Each row comes from the steps of one walk. Every step used is in the known rows, and no mark comes twice. Write the walk behind each row, first mark first.
In the rows, zero is written as 128.
Known rows:
lamem-mugi: [138 147 131 114 120 120 126 129  91 110 121 124 148 123 126 123 130 123
  96 139 116 122 110 123 108 126 120 105 138 111 142 144 123 123 103 124]
mugi-lamem-ramil-penaluv: [122 132  98 123 101 109 173 117 107  59  52 107 161 170  95 109 123  99
 167 151  82 105 162 129  88 184  90 111 112 140 151 101 147 151 114 148]
penaluv-ratib-zekepu-pozo-gufa-mugi: [181 171 128  28  72 123  90 150 131 123 121 133  62 127 145 125 167 103
 135  89 168 170  92 114 155  50 159 142 129 150  98 140 118 175 129 137]
lamem-ramil-penaluv-ratib: [112 139  87 127  94  95 167 156 125  78  62 126 119 183 123  85 135  75
 176 135 110 129 181 123 143 148 133 120 110 162 113  89 142 145 151 108]
sabut-pevob-penaluv-ramil: [160 124  97 191 163  73 137 167 104 149 137 143 113 172  81  93 140 136
 157 134 118 137 164 117 176 118 155 148 108 151 125 125 116 112 164 116]
ratib-penaluv: [117 128 132 115 127 141 152 117 147 142 119 141 131 157 119 132 121 100
 135 106 119 149 121 135 145 124 131 131 155 149 128 133 120 129 134 122]
zekepu-pozo: [122 132 128  89 130 141  93 131 125 133 141 137 114 119 129 132 132 128
 121 105 149 148 116 111 136  96 143 147 141 135 122 126 126 142 124 129]
bozi-mugi-lamem: [135 132 113 128 131 130 144 109 116  55 101 123 150 152  97 138 111  92
 136 142  87  94 139 120 101 175 101 107 111 141 149 122 153 136 110 141]
lamem-ramil-penaluv-pevob: [118 139  98 151 129 119 165 156  89 101  82 123 133 155 126  89 124  84
 157 120 107 122 181 140 110 167 139 102 129 147 135  87 129 123 139 133]
zekepu-ratib-penaluv-pevob: [103 141 156 124 128 155 151 129 146 138 122 176 138 186 137 119 111  86
 143  79 136 169 130 151 150 109 170 135 176 150 107 110 115  96 142 153]
pevob-penaluv-ramil-lamem: [128 136  93 169 145 104 158 138 127  76 101 146 136 174  76 116 153 107
 169 146  95 125 136 127 131 116 127 143 127 140 143 114 100 121 132 119]
mugi-lamem-ramil-penaluv-ratib: [122 142  87 114  90  91 182 129 122  39  49 125 150 204 111  90 129  80
 173 152  83 118 178 120 119 179 115 114 104 163 121  84 157 156 138 133]
mugi-lamem: [138 131 128 117 122 120 144 103 126  88 115 126 158 149 114 133 123 132
 125 144 102 118 126 126 101 161 112 124 123 126 136 126 144 138 116 153]
ramil-penaluv-pevob: [120 145 121 155 145 126 151 148  98 131 116 138 129 157 133 103 123 113
 156 117 123 127 162 131 122 175 164 129 129 154 132  83 130 115 154 142]
pozo-zekepu: [126 110 140 127 131 120 135 124 150 133 148 137  98 119 148 120 119 148
 130 106 148 152 123 124 123 118 114 133 130 140 137 109 146 136 124 135]
sabut-pevob-penaluv-ramil-lamem-mugi: [163 163  94 175 150  71 148 154  68  89 118 148 146 178  57 101 151 126
 133 168  98 117 146 124 137 129 133 113 125 137 158 149  99 113 125 121]
penaluv-pevob: [133 139 129 145 150 133 136 142 110 131 147 144 132 133 146 115 120 117
 116 113 129 133 143 136 123 144 160 117 139 133 119 110 127 112 141 142]
penaluv-ratib: [127 140 117 121 116 107 139 140 144 109 125 147 115 161 143 110 132 107
 135 127 130 138 143 120 159 124 154 134 121 149  98 113 139 135 151 116]
bozi-mugi-lamem-ramil-penaluv: [118 131  82 136 113 120 172 123  97  24  39 103 152 172  79 113 114  57
 176 147  65  83 175 125  87 199  81  94 104 152 166  97 153 148 107 137]
sabut-pevob-penaluv: [162 120 124 177 149  87 143 157 100 159 141 152  99 153 103 107 135 144
 148 141 129 136 152 147 179 139 137 136 125 149 141 129 118 117 164 124]
mugi-lamem-ramil-penaluv-ratib-zekepu: [126 149  94  91  64  91 195 133 131  57  27 128 145 220 121  93 155  68
 191 145  85 126 181 119 134 159 120 150 112 163  99  73 150 165 137 140]
bozi-ramil-penaluv: [100 143 108 159 117 133 139 133 121 103  77 134 149 170  96 105 125 107
 162 146 101 115 146 112 115 181 137 125 112 171 159  99 123 136 148 103]
pevob-penaluv: [135 110 125 155 135 111 150 144 125 126 119 149 110 147 121 119 139 122
 153 131 116 137 127 147 154 123 124 145 137 134 143 112 117 123 143 119]
bozi-mugi-lamem-ramil-penaluv-pevob: [124 141  84 151 136 122 179 136  77  26  57 119 155 178  97  99 106  46
 165 135  68  89 190 133  82 215 113  82 115 158 156  81 152 132 119 146]
lamem-ramil: [124 122 105 124 113 121 141 136 121  97  96 114 135 127 121 115 127 100
 129 132 117 124 146 135 116 121 102 101 128 120 130 132 126 139 111 120]
gufa-pozo-zekepu-ratib-penaluv: [ 78 107 182  91  85 133 153 113 182 145 141 177 113 146 138 127 102 133
 154  70 160 165  85 147 150  59 107 165 187 161 142  95 137 136 114 154]
pozo-gufa-mugi-bozi-ramil: [155 159 107 135  79 126 107 134 113  71 102 112 135 100  92 143 120 118
 122 159 123 120  79 141  74 142 102  56 115 148 208 181  84 177 115 112]
bozi-mugi: [125 128 113 138 139 139 126 134 119  94 117 126 119 131 111 132 118  87
 139 125 113 103 141 123 127 145 117 112 117 140 141 122 137 126 120 117]
gufa-pozo-zekepu-ratib: [ 91 111 176 106  86 119 130 123 164 133 148 163 107 118 146 123 109 163
 147  87 169 145  90 142 132  63 104 163 157 138 142  92 148 137 106 158]
ramil-penaluv: [114 134 121 139 121 124 144 134 115 129  97 123 125 152 117 116 132 123
 168 131 122 123 147 124 126 159 132 139 117 147 144  99 132 130 143 130]
ramil-lamem-mugi-bozi: [122 168 112 130  90 115 152 123  91  52 102 131 178 132  97 152 133 120
 119 188 109 105 103 147  74 153  92  80 149 123 196 166  85 152  88 131]
ratib-zekepu: [131 133 134 105 103 129 141 132 136 145 108 129 122 146 138 129 153 117
 148 123 129 137 131 125 145 106 132 163 136 132 106 117 120 139 125 134]
penaluv-ratib-zekepu-pozo-gufa: [153 158 129  44  72 115  95 150 147 131 134 148  75 155 159 122 183  84
 140  97 155 168 108 111 184  55 168 164 135 164  68 116 137 164 141 136]
sabut-pevob-penaluv-ramil-bozi-mugi: [164 129  40 214 166  71 130 174  81  97  96 118 145 187  73 114 107  92
 170 157  92 119 188 109 164 130 132 134  93 177 151 125 113 141 156  97]

Which walk is each row?
[ 96 160  98 164  94 134 149 119 132  43  86 145 183 155  78 145 126 107
 144 192 103 102 121 143  81 179 106  85 135 163 198 150  82 163 119 112]  mugi-bozi-ramil-lamem
[133 122 117 147 125  90 163 156 139 107 116 166  97 178 135  99 144 103
 162 131 119 148 142 139 184 118 149 151 129 154 114  97 130 131 170 106]  pevob-penaluv-ratib
[133 114  98 167 153  95 142 151 127 116 111 139 122 164  99 105 144 111
 160 123 105 139 137 116 151 100 139 157 121 131 127 107 114 117 146 112]  pevob-penaluv-ramil
[131 138 135  66 107 143 106 135 133 150 119 138 110 138 136 134 160 116
 142 100 151 158 119 110 154  75 147 182 148 138  99 116 120 151 122 135]  ratib-zekepu-pozo
[105 153 109 175 141 135 148 148 101 106  96 148 152 176 113  92 118  96
 150 132 102 120 162 119 109 196 168 113 124 177 150  83 122 121 160 116]  bozi-ramil-penaluv-pevob
[125 145 118 130  97 106 136 135  91  92 114 123 164 122 120 140 124 124
 109 166 115 120 105 138  92 137 105  94 141 116 177 158 102 149 102 122]  lamem-mugi-bozi
[131 131  71 152 130 129 123 138 104  77  90 103 161 143 121 149  96  85
 141 151 103 107 152 123 115 141 106 112 113 156 155 129 121 158 120 108]  ramil-bozi-mugi
[126 155  82 170 115  83 166 145  90  41  87 142 173 167  69 128 148 103
 153 184  84 116 113 136  95 126 106 109 140 127 195 146  75 143 106 114]  pevob-penaluv-ramil-lamem-mugi-bozi
[112 108 155 111 105 106 135 125 145 141 166 142 107  95 146 123 111 166
 128 103 153 129  98 130 121  95  96 146 149 144 154  97 148 153 112 140]  gufa-pozo-zekepu
[102 137 101 164 100 125 134 132 132  83  98 137 169 145  97 134 119 113
 137 170 110 118 122 131 102 162 118 100 127 158 180 140 100 158 133 100]  mugi-bozi-ramil
[100 159  97 159  86 110 149 139  83  66  61 130 187 162  87 117 122 104
 144 183  90 107 124 122  79 188 113  90 122 161 208 129  98 157 121  97]  lamem-mugi-bozi-ramil-penaluv
[135 127 106 113 108 116 157 110 120  57  83 113 164 147 106 122 121 104
 126 148  90 111 145 132  89 153  86  99 123 119 137 129 143 148 101 146]  mugi-lamem-ramil
[171 159 127  53  63 131  88 144 113 122 114 112  91  92 121 158 156 121
 142 116 165 157  70 136 112  65 117 126 140 134 163 170  84 194 102 146]  ratib-zekepu-pozo-gufa-mugi-bozi
[195 150  69  96  77 108 128 116  86  30  63  66 171 117 109 149 102 107
 114 160  93 114 113 141  50 130  59  53 106 126 179 173 115 195  82 148]  pozo-gufa-mugi-lamem-ramil-bozi
[ 85 120 182 108 108 134 159 127 164 149 158 190 117 153 155 113  95 121
 142  52 161 169 101 154 146  77 137 154 200 166 132  79 136 121 127 166]  gufa-pozo-zekepu-ratib-penaluv-pevob
[ 96 134 128 122 123 137 137 124 170 126  96 154 148 198  98 118 127  86
 164  88 122 167 124 112 150  72 154 158 148 144  98 122 116 104 132 134]  zekepu-ratib-penaluv-ramil
[124 166  95 176 117 130 152 152  86  79  71 132 157 146  90 111  97 115
 160 149 118 120 142 136  66 203 144  79 121 169 213 121  80 156 146 115]  gufa-mugi-bozi-ramil-penaluv-pevob
[117 178 114 134 107 137 136 115  96  43  91 144 187 151  85 126 131 103
  98 177  90  98 110 123  75 165 112  76 138 140 178 150 101 134  93 108]  bozi-ramil-lamem-mugi
[134 132 122  85 103 105 139 165 147 132 107 176  79 188 145 103 172  91
 175 102 144 178 134 122 209  66 167 203 149 164  85  85 119 152 162 113]  pevob-penaluv-ratib-zekepu-pozo
[131 127  90 123 118 124 156 117 109  23  67 110 155 150  92 126 109  63
 136 145  74  89 156 129  90 171  76  81 112 132 151 122 149 146  93 136]  bozi-mugi-lamem-ramil
[143 161  98 145  74 122 123 140 100  74  71 110 130 125  81 131 124 113
 164 162 115 115  99 140  73 171 107  68 103 168 223 155  88 175 128 114]  pozo-gufa-mugi-bozi-ramil-penaluv
[ 96 153  96 191 120 122 157 154 101  88  85 148 169 174 104 110 114  97
 164 158 102 119 155 134  93 210 153 102 126 183 185  97 100 145 157 113]  mugi-bozi-ramil-penaluv-pevob
[161 130 113 169 137  67 154 172 116 140 139 170  88 185 117  88 138 126
 157 140 134 146 168 140 209 135 163 139 117 171 113 113 131 125 188 112]  sabut-pevob-penaluv-ratib
[142 134  73 143 123 122 139 112 103  37  76 102 192 164 107 155  88  91
 140 166  77  98 152 118  87 172  90 110 109 155 163 124 138 166 110 133]  ramil-bozi-mugi-lamem
[ 95 160  92 146  59 101 171 156 143  85  42 152 148 217 111 103 154  77
 206 166 107 133 160 117 145 167 150 151 114 201 141  87 106 174 168  97]  mugi-bozi-ramil-penaluv-ratib-zekepu
[178 160 138  37  84 143  78 138 116 141 124 115  76  95 130 144 162 121
 127  90 166 160  76 123 127  55 132 138 136 129 127 155 106 169 104 147]  ratib-zekepu-pozo-gufa-mugi
[130 124  62 136 102 115 137 140 109  79  72  92 176 141 130 132 104  96
 132 159 104 125 158 135 104 117  90 103 124 136 141 136 112 168 112 111]  lamem-ramil-bozi
[116 132 104 129 142 125 142 124 149 132 112 130 147 174  99 121 126  90
 144  98 107 150 132 101 142 102 149 142 138 150 109 128 117 124 135 116]  ratib-penaluv-ramil
[130 143 123  97  92 110 151 145 153 128 104 149 112 178 153 111 161  98
 155 123 133 149 146 118 174 101 159 168 127 152  75 101 131 143 149 124]  penaluv-ratib-zekepu
[157 154  97 121 125 122 175 131  75  52  56 105 153 149  99  97  98 104
 148 126  98 114 163 137  56 194 110  77 117 131 171 108 123 144 115 158]  gufa-mugi-lamem-ramil-penaluv-pevob
[ 98 173  85 152  76  91 160 154  97  48  58 149 174 195 100  99 126  85
 152 181  91 119 139 114 108 185 139  94 116 181 179 113 109 163 144  86]  lamem-mugi-bozi-ramil-penaluv-ratib
[121 172  86 145 108  99 142 127  93  41  95 122 192 149  73 139 138 109
 127 180  97 108 114 118  69 129 108  92 131 123 178 162  87 145  89 123]  penaluv-ramil-lamem-mugi-bozi
[119 149 118 108  88 105 166 152 141 127  73 143 108 202 142  97 162  94
 195 126 125 144 167 113 172 133 161 178 116 173  88  73 135 145 164 124]  ramil-penaluv-ratib-zekepu
[127 125  47 148 114 122 136 147  98  47  60  89 167 142 113 135  95  58
 142 152  88 101 171 129 102 132  79  87 114 148 158 132 120 168 103 101]  lamem-ramil-bozi-mugi
[ 88 137 136 120 118 138 159 105 190  87 105 169 132 201  95 123 125 102
 172  90 137 174 120 122 126  77 128 153 160 161 122 111 120 118 114 148]  pozo-zekepu-ratib-penaluv-ramil-lamem
[189 146 110  82  84 118 130 112 101  47  87  87 130 103 100 132 124 108
 113 137 105 114 101 144  66 131  71  53 111 111 167 168 129 163  83 157]  pozo-gufa-mugi-lamem-ramil
[118 142  74 126 101 100 181 135 113   6  37 122 140 206  94  94 118  38
 183 149  70  96 190 116 116 195 107  98  95 173 134  83 166 154 130 124]  bozi-mugi-lamem-ramil-penaluv-ratib
[129 137  48 143 137 120 154 109 125  42  61 106 209 213  80 147  89  51
 154 137  55 120 155  94 103 147 109 125 119 178 145 125 128 165 116 121]  ratib-penaluv-ramil-bozi-mugi-lamem
[185 152 111  44  86 129  97 117  98  54  99  97 118  96  98 136 127 107
 106 114 126 133  88 127  72 101  86  73 124 117 160 168 127 179  81 159]  zekepu-pozo-gufa-mugi-lamem-ramil
[111 156 106 149  92 116 133 134  95  67  93 135 190 139  99 131 120 109
 105 180  97 112 104 127  81 161 110  79 135 137 194 157  94 154 106  96]  lamem-mugi-bozi-ramil
[129 151 125  60  95 122 117 147 150 134 115 156  99 168 151 115 163  96
 150 100 155 170 135 100 182  71 173 186 140 160  69 100 130 158 145 123]  penaluv-ratib-zekepu-pozo
[147 120  42 181 148  89 156 137 103  29  60 111 184 201  79 131 106  73
 172 163  52 108 160 107 111 144 101 138 102 159 160 104 126 157 127 115]  pevob-penaluv-ramil-bozi-mugi-lamem
[100 173 126 107 109 135 150 112 130  65  79 158 182 205  75 127 135  78
 139 120 104 144 108 120 112  83 134 122 163 131 131 147  97 106  94 138]  zekepu-ratib-penaluv-ramil-lamem-mugi
